Each row comes from the steps of one walk. Every step used is in the known rows, and no mark comes twice. Write the walk behind each row, first mark first.
(in the rows, 128 means zero)
Known rows:
nenas mabo: [144 124 115 115 133 160  78 137 146 109 130 151 106 119 142 122 131 124
 108 116 127 121 126 123 162 132  71 124 139 116 134 125 134 109 124 126
 144  82  97 112 121 130 109 135 123 153 130 112 105 146]
lefil vupan rarivil: [ 83 104 128 140 150 109 128 119  90 141 116 145  94 130 106 128 136 131
 135 147 142 150  99 137 152 154 120 107 134 134 150 114 174  87 113 109
 137  91 167 141 111 140 115 110 113 163  82 144 155 161]
litavuz sikuf navuke rarivil kerad: [143  73 140  74  81  96 128 166 180  70 112 153 123 148 121  73  81 108
 182  94  84 165 121 120 178 172  88 123 147 149 162 200 161  88 116  85
 190 127 145 105  89  84 157 145 106 161 138 110 185 146]
litavuz sikuf: [131 127 167 110 101 116 121 135 126 119  99 116 141 119 123 114 119 120
 122 131 133 136 137 108 145 130 133 115 147 131 164 140 136 130 114  96
 155 117 129 109 136  79 110 173 128 136 118 132 138 130]
keto litavuz sikuf navuke rarivil vupan: [161  94 162  99  97  95 143 131 173 104 126 169 122 141  82  80  57 127
 176 113  84 148  97 114 162 170  87 108 166 153 169 200 165  77  77  86
 179 127 148 125 141  95 148 166 144 114 102 116 139 189]
gabi vipe: [115 170 117 132 115 142 104 118 146 137 115 131 133 139 135 140 119 123
 147 111 131 125 108 146 109 143 121 117 129 108  84 128 132 204 128 130
 109 129 102 130 127 123 133 121 147 124 143 105 113 135]
lefil vupan rarivil kerad fonerot meveb migev: [153 104 136 122 163   9 147 111 143 125 116 139  78  97 149 109 182  77
 180 153 137 132 101 170 180 137  20  84 155 166 210 104 177  69 141  96
 168 107 181 144  87 157 138 118 140 130  98 152 159 143]
migev meveb vipe vavi: [141 157 122 110 133 101 160 138 142  96 125 105 184 148 159 130 154 128
 129 153 138 124 152 156  82  80 129  84 104 169  62 150 129 158 148 132
 125 143 125 144 119 127 119 180 111  88  79 160 166 105]
vavi vipe meveb migev: [167 182 127 111 141  93 116 140 139 155  98 120 126 139 152 117 127  90
 159 136 120 142 161 129  75  78  89 132 162 157 126 138 114 144 170 129
 135 200 105 146 144 100 153 125 169 122 129 133  90 110]
litavuz sikuf navuke: [134 104 156 108 112  96 143 161 121 131  82 127 133 143 133 115 116 121
 154 124 109 155 136 107 170 157 121 141 146 113 159 166 161 101 118  93
 171 118 119 105 143  58 116 148 125 138 148 116 124 133]
vavi vipe: [156 156 126 116 123 159 112 141 139 136  96 129 117 139 112 126 122 109
 155 123 136 173 120 142 116 100 115 131 135 158  84 145 113 146 131 135
 150 122 121 138 124  86 161 115 125 131 159 110 106  97]
meveb migev: [128 166 132 118 142  97 124 124 131 139 119 119 141 122 152 122 153 101
 143 121 131 109 159 121 112 113  83 117 141 118 172 114 123 125 155 109
 121 148 116 129 131 125 125 159 126 111 122 137 121 110]
rarivil kerad fonerot meveb: [198  75 131 118 138  45 152 119 175  99 131 133  82  98 129 113 153  96
 165 145 126 140  94 174 173 131  65 113 142 175 149 130 151 100 130 125
 171 114 171 125  97 152 152  97 155 122 143 136 142 126]
mabo nenas navuke rarivil: [163 115 143 107 116 132 127 162 148 123 141 180 134 161 116 142 104 138
 125 103  78 184 117  91 167 133  95 104 127 129  68 162  96 126 132 123
 150  70 187 143 104 127 116 123 139 170 112 115 181 150]
mabo nenas: [143 113 154 136 121 140 148 140 119 140 120 136 122 139 101 122 132 130
 141 151 113 162 132  74 174 126 141 110 122 149 115 152  95 188 147 129
 127 124 136 114 134 127 110 129 130 135 122 153 136 112]
navuke rarivil: [135 105 130 104 110 124 113 140 161 105 142 144 144 134 119 123 105 149
 133  99  99 143 112 135 122 141  87 118 147 128 116 141 122 123 125 129
 147 129 140 129 108 124 138 141 114 158 109 125 172 153]
navuke sikuf litavuz keto: [135  78 144  89  82 105 125 133 145 110  90 146 124 100 146 128  93 156
 155 154 124 177 132 112 128 131  74 127 116 103 203 158 165 134  57  87
 172 126 134  90 129 104 138 179 134 150 128 117 149 135]
nenas navuke sikuf litavuz keto: [146  94 136  85  90 107 123 143 137 116  96 167 120 117 157 138  86 145
 135 141 114 189 127 112 141 127  71 126 110  88 171 163 168  97  55  85
 177  77 165 106 121  99 135 163 150 157 131  97 153 149]
sikuf navuke rarivil: [135  80 120 107 113 100 133 162 162 115 125 147 139 158 131 122 100 150
 158  92  77 162 112 127 145 165  77 137 143 112 112 168 149  93 128 123
 165 123 133 130 112 101 137 126 110 164 136 109 158 158]
rarivil kerad fonerot meveb migev: [189 120 137 105 145  18 148 120 174 112 123 125 103  98 156 109 177  74
 175 142 124 121 120 163 161 118  26 103 152 158 189 116 141 101 162 108
 158 137 156 129  99 144 153 133 149 103 133 146 140 111]
fonerot meveb vipe: [180 144 120 130 119  86 129 137 150 123 105 119 104 131 122 141 173 100
 153 144 140 111 166 176 131 108  80 115 170 109  78 117 124 136 163 133
 141 117 134 148 128 145 130 133 136 117 115 132 114  95]
litavuz keto divar kerad rarivil: [102  92 166 134  83  92 134 167 113  65 174 160 122 151 171 111 102 178
 181  89 105 209  91 133 128 212  67 147  83 103 159  76 147 139 134  96
 145  36 115 151 131 103 140 120 162 135 159 152 140 151]
sikuf litavuz keto divar kerad fonerot meveb: [179  42 160 138  90  19 172 145 130 102 124 164  98 101 173 131 144 156
 205 135 109 170  79 152 146 160  44 145 104 124 180  85 192 113 121 104
 188  85 143 160 117 146 146  96 184 130 168 178 123 149]
divar kerad fonerot meveb: [182  76 156 152 134  53 162 134 146  81 142 124  96  98 155 131 160 147
 184 117 119 127  82 164 170 154  50 140 126 135 137  78 137 101 133 152
 171  86 144 150 120 133 141  89 163 130 139 168 118 135]
keto litavuz sikuf navuke rarivil kerad divar: [177  62 153  51  76  90 118 159 172 102 117 166 122 162  88  87  61 126
 186 109  91 135 108 150 115 181  50 109 140 166 155 204 203  80  99  93
 189 107 167  76 115 106 153 169 181 125 142 116 150 180]
fonerot meveb: [190 115 132 137 102  77 129 117 150 125 121 130 107 117 126 143 166 114
 144 149 138 125 144 158 146 118 106 127 151 118 133 114 128 110 128 136
 153 120 147 124 124 159 135 109 144 137 122 142 123 113]
nenas navuke sikuf: [151 124 123  99  99 135 110 149 149 108 142 172 133 130 134 145 111 153
 112 118 126 146 137 136 136 117  68 122 113  98 110 150 126  68 103 115
 152  82 163 111 142 120 126 156 141 152  92  99 145 150]
vupan rarivil: [129 120 128 126 144 105 139 138  77 138 117 133 123 131 108 129 128 145
 138 120 148 160 128 123 140 150 117 122 119 138 147  99 140 110 135 130
 117  95 148 124 112 100 126 133 125 170 105 125 128 135]
divar kerad fonerot: [117  88 156 143 161 102 167 146 125  80 152 122 119 104 167 116 123 168
 176  87 105 133  66 132 155 160  70 144 100 140 130  89 142 117 140 145
 146  91 128 155 121  99 136 107 149 116 150 158 120 158]
mabo nenas navuke sikuf litavuz keto divar: [159  87 153  96  42 106 130 170 118 147 112 220 127 144 139 130  97 164
 153 154 105 215 127  83 139 122  90 112  76 105 153 163 168 142 104  62
 165  82 158 120 142 136 122 153 167 156 132 142 155 144]
keto litavuz sikuf navuke rarivil: [173  75 152  75  86  91 123 158 149 116 110 155 149 150  92 114  80 145
 168 106  87 171 112 131 151 165  99 119 168 121 144 176 161  86  79  98
 186 115 139 119 135  71 130 166 151 123 111 132 143 165]
divar kerad rarivil: [116  92 153 141 130 106 142 150 124  51 166 121 118 142 155 118 106 166
 175  83  99 182 109 133 144 208  58 133 107 112 121  83 117 120 140 138
 143  40 121 145 127 102 137 120 152 140 135 140 130 148]
kerad rarivil vupan lefil: [110  99 154 130 162 122 150  87 137 102 151 107 100 134 150  99 117 159
 150 122 134 172 138 125 160 188  55 114 128 167 120 121 151  92 125 101
 135  52 144 132 126 104 143 133 122 111 100  94 134 158]
nenas navuke rarivil vupan lefil: [124 120 136 110 140 145 136  98 158 106 146 146 107 139 144 108 104 156
 135  95 114 143 139 118 166 160  58 122 137 157  93 146 161  54 118  94
 148  64 181 149  97 119 139 132 111 132  90  82 169 171]
meveb fonerot: [100  97 133 119 148  77 102 129 133 131  99 121 134 111  97 140 146  89
 147 119 132 107 145 135 139 117 117 126 142 113 164 129 127 132 131 133
 114 133 110 156 125 122 126 158 119 105 123  87 122 109]
mabo nenas navuke rarivil vupan lefil: [132 106 160 119 131 151 153 109 150 115 147 150 100 144 123 104 105 159
 145 114 101 165 140  79 195 158  67 103 132 174  82 158 133  92 131 103
 143  60 186 138 106 117 132 132 110 135  81 106 171 163]
kerad rarivil navuke: [140 116 120 116 144 122 120 135 145  98 158 139 100 152 136 128 101 135
 150 122 104 197 127 130 149 181  73 111 130 167 127 119 125 113 115 115
 151  73 155 134 125 118 128 122 139 143 171  87 165 137]
rarivil navuke sikuf litavuz keto: [144  80 131  84  78 119 122 126 156 102 103 151 102 101 152 118  83 150
 168 155 111 187 139 103 142 143  76 124 112 130 211 163 170 119  45  78
 185 129 148  94 127 106 145 167 134 154 155  98 171 131]
migev meveb fonerot: [100  94 135 126 141  38 115 124 148 148  91 103 136 106 122 148 199  96
 152 137 142 103 152 149 133  95 123 109 141 121 179 138 123 140 138 139
 126 153 133 158 155 148 120 171 118  95  96 105 132 109]

Write each row's walk:
[175 145 119 123 130 129 115 147 133 146 102 134 109 148 118 127  96 119
 141 140 117 166 136 133  90  87 127 148 154 176  76 154 117 142 143 151
 146 189 122 145 144 105 155  88 175 141 136 126  88 123] : vavi vipe meveb
[128  98 139 112  69  89 130 142 110 154 105 182 129 136 151 122 106 145
 158 151 121 173 123 118 101 135 128 128  94 111 183 131 189 142 114  72
 149 120 126 146 127 145 132 130 154 132 161 149 134 134] : sikuf litavuz keto divar
[ 92 117 113 133 154 130 118 123 104 132 137 156  72 133 114 118 120 124
 149 145 123 160 115 130 171 168 113 103 131 170 159 112 179  74  97  97
 149 100 181 142 111 143 122  96 115 165 124 115 183 154] : lefil vupan rarivil navuke
[123  98 170 108 102 105 149 143 176  97 119 153 127 145 122  81  71 128
 166  97  82 139 102 100 165 174  77 118 167 150 161 191 157  87 110  87
 179 128 140 122 127  82 142 165 103 159 121  95 165 178] : litavuz sikuf navuke rarivil vupan
[ 87 113 151 141  58 120 136 163 101  80 161 166 121 136 165  98 115 173
 188  92 111 147 100 123 120 170 119 169  70  99 177  90 164 137 133  93
 138 101 107 150 126 121 143 117 142 125 157 178 133 140] : litavuz keto divar kerad
[125 100 138 125 119 110 153 135 174 101 144 160 118 148 123  92  79 133
 169  95  79 131  96 115 157 170  70 125 149 146 134 177 153  84 119 111
 159 139 145 136 118 115 152 132 105 154 126  93 153 175] : sikuf navuke rarivil vupan
[144  97 126  94 106 139 106 138 166  71 160 156 113 132 126 125  96 171
 153 121 111 198 133 137 139 168  30 102 121 151 149 138 119 101  94 106
 164  88 147  96 145 105 134 162 137 155 122  85 174 140] : kerad rarivil navuke sikuf
[142  84 133  78 100 119 115 139 178  92 149 152 122 150 127 100  82 132
 159 101 104 107 108 150  92 161  40 105 120 168 119 172 166 107 145 120
 155 122 162  86  85 150 160 142 145 157 146 106 175 163] : navuke rarivil kerad divar
[151 159 128 123 145  64 128 133 133 150 124 119 131 133 166 118 131 104
 132 139 111 107 169 113  91 107 100 131 160 134 164 121 124 124 168 126
 116 208 112 134 143 135 122 132 168 116 104 151 103 138] : vipe meveb migev
[111  81 167 101 119 122 153 115 154 102 117 122 117 135 139  81  97 158
 172 105 108 152 143 103 185 187  63 129 154 163 148 171 178  72 113  75
 175  95 140 116 117  63 141 162  94 132  97  98 164 167] : litavuz sikuf navuke rarivil vupan lefil
[154  77 129  97  89 111 126 128 143 119  98 149 134 115 123 139 103 161
 151 149 122 152 150 125 110 117  64 102 116 115 152 161 154 103  98 120
 164 139 129 104 142 140 138 170 139 150 104 134 131 135] : navuke sikuf litavuz
[ 93  92 168 145 147 129 160  99 129  59 167 101  93 133 161  91 110 178
 186  99 122 165 133 117 169 218  39 136 110 164 126  97 150  87 131 110
 139  38 134 143 119  95 150 122 128 108 107 121 125 160] : divar kerad rarivil vupan lefil
[146  80 163  92 110 118 144 106 155 116 119 129 114 133  99  85  84 164
 176 117 110 161 137 116 176 184  72 115 160 167 151 179 191  58  78  71
 170  99 148 119 133  73 148 163 137  88  76 112 141 180] : keto litavuz sikuf navuke rarivil vupan lefil
[160 136 145 130 132 134 142 157 114 145 128 167 112 153 117 140 128 119
 115 137 105 170 130  80 185 122 129 110 115 127  73 147 101 132 137 120
 132  65 182 136 129 128 105 107 146 146 129 118 140 128] : mabo nenas navuke
[122 103 132 134  99 122 130 158 123  66 191 171  97 162 158 111 101 170
 198  86  90 197 116 133 137 211  61 130  82 149 131  81 145 100 149 108
 155  58 135 161 138 133 138  99 158 143 180 133 155 147] : keto divar kerad rarivil navuke
[139 191 123 128 131  77 107 123 140 154 112 123 136 141 167 129 126 100
 150 127 114 108 155 130  73 117  90 122 161 122 129 120 127 189 167 126
 101 205  94 134 141 133 131 128 187 120 116 134  90 143] : gabi vipe meveb migev
[144  67 136  82  55  91 114 156 142 113 137 204 115 144 155 119  82 177
 177 147 107 236 124 124 114 173  46 106  92 133 193 132 185 121  87  54
 180  82 145 120 141 130 139 160 164 155 162 114 175 151] : kerad rarivil navuke sikuf litavuz keto divar
[128 122 114 114 145 129 131 135  93 126 136 142  97 133 113 118 113 134
 156 121 130 166 142 119 156 163 109 121 118 169 157 108 144  87 124 118
 137 105 166 126 111 106 128 116 121 171 144  99 155 133] : vupan rarivil navuke
[142  63 156  64  82  95 130 171 177  92 112 150 125 165 125  89  72 125
 175  96  97 130 114 133 127 187  38 123 139 159 141 200 192  83 136  92
 187 108 155  71  96  92 149 163 143 172 161  98 180 168] : litavuz sikuf navuke rarivil kerad divar
[115  80 148 103  48 125 112 165 148  35 185 188 110 136 160 103  80 202
 199  95 100 215 114 138 133 205  27 130  77 129 191 106 153 108  94  75
 172  69 130 114 147 100 149 158 147 151 148 117 181 151] : litavuz keto divar kerad rarivil navuke sikuf
[159  81 111  93  90 130 120 124 155 113 110 159 109 114 122 135  89 160
 167 147 106 161 162 114 129 129  63 103 115 141 162 163 163  86  87 107
 176 142 139 102 137 143 134 153 140 158 133 113 153 133] : rarivil navuke sikuf litavuz
[ 95  86 168 134 117  85 162 160 112  92 163 163 123 113 184 103 115 181
 188  96 107 157  46 134 142 170  80 158  74 133 174  84 177 137 130  97
 153  84 122 159 127  98 142 110 161 116 167 174 130 163] : litavuz keto divar kerad fonerot
[ 91  97 115 121 135 109 127 121 115 107 126 157  74 129 101  88 114  94
 162 140 135 152 105 139 176 162 120 102 124 165 166 140 181  76 112  94
 145 104 175 131  81 151 148 105 112 155  98 138 175 150] : lefil vupan rarivil kerad
[126 117 143 124 120 130 138 110 179  91 159 154 120 129 114  92  85 127
 142 103  99 118  99 115 129 150  85 103 153 156 137 158 131 109 120 117
 143 140 149 140 115 141 151 145 105 150 103 105 164 176] : navuke rarivil vupan
[143  65 132  83 104 101 128 162 175 101 127 158 116 170 129  96  78 129
 180  89  89 121 109 147 115 188  32 126 124 154 119 186 188  88 144 111
 172 116 157  85  90 127 161 134 145 163 168  98 168 168] : sikuf navuke rarivil kerad divar
[172 128 162  94  92 113 117 127 123 137 111 132 132 115  75 115 104 124
 135 148 135 144 135 129 135 128 151 101 153 135 169 147 144 120  76  98
 156 117 139 113 154  92 122 180 171  78  97 149 116 143] : keto litavuz sikuf
[171 116 158 141 148  24 160 131 147  94 137 116 109  92 180 126 184 118
 192 113 118 110 112 157 151 135  14 129 140 124 179  68 128 100 166 129
 156 108 131 150 120 126 139 126 162 103 135 171 117 123] : divar kerad fonerot meveb migev
[125 118 153 139 149 103 148 111 155  93 160 142 108 143 132 101  95 123
 139 123 115 160 102 123 140 179  67  99 140 160 133 135 128 116 122 113
 134  75 146 141 131 124 143 140 136 136 128  94 135 165] : kerad rarivil vupan
[167 114 135 143 111  61 160 167 136  99 135 152 108 127 152 127 167 145
 202 116 128 117 106 186 136 135  37 124 116 125  82  80 155 128 192 124
 153  91 127 187 134 143 136 110 168 104 134 178 106 119] : keto divar kerad fonerot meveb vipe
[191 150 128 112 116  94 145 134 147  70 122 120 163 145 127 136 143 111
 137 154 138 132 154 168 104  93 103 102 124 165  56 129 130 132 141 135
 135 116 120 140  88 128 131 155 125 107  89 151 150  94] : fonerot meveb vipe vavi
[111  81 139 120 136 129 156 109 158 113 137 128 110 142 138  98 105 164
 174 100 110 146 133 117 175 185  55 134 139 159 124 162 172  70 121  96
 154 105 143 130 111  95 152 129  96 129 107  98 155 164] : sikuf navuke rarivil vupan lefil
[135  86 136 113  92 141 120 151 158  29 180 149 104 131 145 113  87 189
 187  90  95 190 129 135 144 197  15 119 102 140 151 117 121  89 104 115
 167  76 134 108 145 100 148 153 138 155 128 112 168 144] : divar kerad rarivil navuke sikuf
[121  47 161 111  56  76 136 167 126  49 151 176 127 140 169 115  81 207
 201 102  98 227 111 130 114 204  16 132  73  97 173 104 165 116 110  86
 173  41 116 130 138 107 147 162 165 157 136 153 144 161] : navuke sikuf litavuz keto divar kerad rarivil
[114  78 139 115  27 125 130 161 127  66 153 191 105 122 169  99  80 199
 223 109  92 180 130 112 125 178  65 145  60 117 207 110 189  99 101  76
 178 112 120 132 138 130 151 137 151 148 161 162 155 145] : rarivil navuke sikuf litavuz keto divar kerad
[105  99 116 112 108 142 108 128 133 103 139 170  87 113 109 118 110 163
 156 140 136 160 121 139 158 156  67  95 125 156 175 137 170  57  75  90
 168 118 171 105 134 133 131 147 109 177  82 116 188 157] : lefil vupan rarivil navuke sikuf
[130  55 154  99  82 103 129 150 149  41 132 148  98 114 167 112  65 176
 206 117  92 224 122 108 147 204  19 133  97 117 205 131 163 111  61  93
 193  66 143 106 121  80 150 159 147 163 165 112 169 146] : divar kerad rarivil navuke sikuf litavuz keto
[107  88 151 144 130  89 161 160 110  96 163 159 124 120 170 113 122 185
 187  91 107 136  57 144 130 164  73 143  77 146 127  79 164 117 166 116
 141  94 120 175 135 122 139  97 166 112 147 184 114 161] : keto divar kerad fonerot
[151  56 130 105  63 100 127 157 139  71 156 191 110 137 152 124  81 202
 219 115  87 210 147 128 117 190  14 107  72 130 156 115 168  76 121  98
 184  78 129 136 150 148 144 147 171 157 145 138 153 155] : keto divar kerad rarivil navuke sikuf litavuz
[132  93 139  95 128 105 136 144 112 119 126 145 102 147 112  98  96 121
 165 117 144 118 123 148 108 172  62 116 105 178 148 139 182  97 150 121
 135  93 170  80  88 130 153 138 151 171 140 112 142 150] : vupan rarivil kerad divar
[140  86 126  87  40 110 118 148 138 127 126 206 117 129 150 117  87 169
 172 153 114 188 138 117 110 139  86 121  86 128 207 147 198 118  87  58
 177 137 138 116 139 141 141 151 151 148 157 128 167 142] : rarivil navuke sikuf litavuz keto divar
